Known rows, with every step that occurs
zulo > belokom: [-.52 .42 -.13 .06 .30 .28 .08 -.11 .06 -.24 .31 .08 .07 -.12 .64 -.16 -.06 -.11]
belokom > zulo > fubas > bosad: [.39 .33 -.19 .22 -.36 .27 .17 -.34 .45 -.18 -.27 .35 .23 -.25 .34 .08 .15 -.10]
zulo > fubas > niti > gevud > bogek: [.47 .32 -.16 -.10 -.38 .12 -.33 -.14 -.25 -.42 .56 .33 .06 -.13 .82 .00 -.11 -.10]
metos > gevud > bogek: [.41 .07 -.23 -.07 -.13 .24 -.29 -.38 .07 -.16 .85 .31 -.18 .04 .80 -.35 .05 -.60]
niti > belokom > zulo > fubas > bosad: [.44 .40 -.01 -.07 .15 .15 .03 -.33 .21 -.27 -.08 .37 .27 -.20 .38 -.04 -.02 -.14]
bosad > gevud: [.28 .13 -.21 -.18 -.05 .26 .28 -.41 .00 -.22 .51 .23 .15 .06 .38 -.11 .17 -.21]
niti > belokom > zulo > fubas > bosad > gevud: [.42 .28 -.02 -.13 .17 .17 .08 -.37 .20 -.33 -.05 .39 .29 -.16 .35 -.05 .02 -.17]
zulo > fubas: [.27 .54 -.28 .03 -.29 .37 .00 -.24 .04 -.21 .36 .17 .09 -.25 .79 .06 .00 -.16]
niti > belokom > zulo > fubas: [.40 .41 .00 -.13 .12 .20 .05 -.37 .14 -.30 -.09 .41 .29 -.18 .37 -.14 -.02 -.16]
metos > gevud > zulo > fubas > bosad > belokom: [.07 .08 -.21 -.02 -.01 .28 .03 -.43 .43 -.22 .33 .41 -.23 -.11 .03 -.14 .08 -.55]
fubas > niti > belokom: [.70 .60 -.01 -.12 .10 -.19 .13 -.08 -.46 -.34 .45 .29 .13 -.01 .31 .08 -.15 .06]
niti > gevud: [.37 -.11 -.06 -.32 -.11 .08 -.11 -.34 -.04 -.18 .46 .36 .23 -.03 .50 -.38 -.06 -.20]
gevud > zulo > fubas > bosad: [.28 .50 -.05 .15 -.24 .31 -.05 -.41 .61 -.16 .21 .39 .02 -.24 -.10 -.02 .05 -.19]
fubas > bosad: [.49 .46 -.17 .19 .01 .05 .09 -.16 .22 .02 .46 .07 .11 -.16 .54 .17 .05 -.06]
niti > belokom > zulo > fubas > bosad > gevud > bogek: [.41 .29 .02 -.11 .18 .21 -.14 -.39 .22 -.35 .11 .40 .26 -.12 .50 -.11 .02 -.21]

Rows
[-.07 .42 -.15 .18 .42 .14 .25 -.24 .33 -.08 .10 .15 .12 -.11 .25 .25 .14 -.05]
fubas > bosad > belokom > zulo
[-.04 .56 -.28 .11 .11 .31 -.01 -.15 .15 -.21 .35 .08 .02 -.27 .75 .30 .03 -.12]
zulo > fubas > bosad > belokom
[.72 .51 .02 -.08 .01 -.18 .22 -.15 -.30 -.36 .13 .41 .20 -.02 .13 .05 -.09 .08]
fubas > niti > belokom > zulo
[.28 .18 -.10 -.13 -.23 .29 .18 -.46 .22 -.39 .35 .45 .06 .01 -.10 -.09 .14 -.21]
bosad > gevud > zulo > fubas > niti
[-.37 .27 -.12 -.10 .34 .25 .23 -.31 .03 -.39 -.10 .37 .14 -.05 .16 .07 .09 -.09]
bosad > belokom > zulo > fubas > niti > gevud
[-.36 .47 -.17 .01 .35 .29 .32 -.29 .04 -.35 -.11 .31 .11 -.07 .16 .16 .12 -.06]
bosad > belokom > zulo > fubas > niti
[.36 .20 -.21 .16 -.34 .29 .21 -.39 .45 -.23 -.24 .36 .23 -.20 .31 .07 .19 -.13]
belokom > zulo > fubas > bosad > gevud
[.50 .62 -.17 -.07 -.16 .09 -.04 -.10 -.30 -.40 .37 .25 .08 -.21 .66 .16 -.13 -.04]
zulo > fubas > niti > belokom
[.31 .12 .07 -.15 -.11 -.14 -.02 -.16 -.17 -.40 .35 .47 .09 .02 -.03 -.19 -.15 .00]
fubas > niti > gevud > zulo > belokom
[.38 .20 -.10 .08 .01 .14 .15 -.35 .45 -.10 .42 .23 .08 -.06 .06 .08 .16 -.16]
fubas > bosad > gevud > zulo
[.48 .31 -.19 -.11 -.38 .08 -.11 -.12 -.27 -.40 .40 .30 .09 -.17 .67 .05 -.12 -.05]
zulo > fubas > niti > gevud
[.43 .12 -.14 -.12 -.17 .15 -.01 -.40 .20 -.31 .34 .51 -.18 -.09 .00 -.23 -.02 -.52]
metos > gevud > zulo > fubas > niti > belokom
[.00 .51 -.04 .12 .00 .35 -.01 -.42 .58 -.20 .19 .39 -.01 -.21 -.15 .03 .07 -.19]
gevud > zulo > fubas > bosad > belokom
[.30 .19 -.05 -.19 -.08 .25 .13 -.46 .17 -.42 .35 .48 .08 .01 -.10 -.12 .10 -.22]
bosad > gevud > zulo > fubas > niti > belokom
[.38 .57 .04 .00 -.19 .19 -.03 -.37 .28 -.33 .21 .51 .03 -.16 -.21 -.07 -.04 -.13]
gevud > zulo > fubas > niti > belokom
[.62 .15 .05 -.18 -.24 -.18 .00 -.22 -.18 -.35 .40 .50 .12 .04 -.08 -.16 -.12 .00]
fubas > niti > gevud > zulo
[.31 .35 -.31 .07 -.21 .30 -.01 -.22 .17 -.23 .42 .12 .07 -.23 .77 .22 .08 -.16]
zulo > fubas > bosad > gevud
[.02 -.09 .03 -.25 .03 .20 -.23 -.44 .36 -.28 .29 .49 .13 -.10 .04 -.28 -.04 -.25]
niti > gevud > zulo > fubas > bosad > belokom
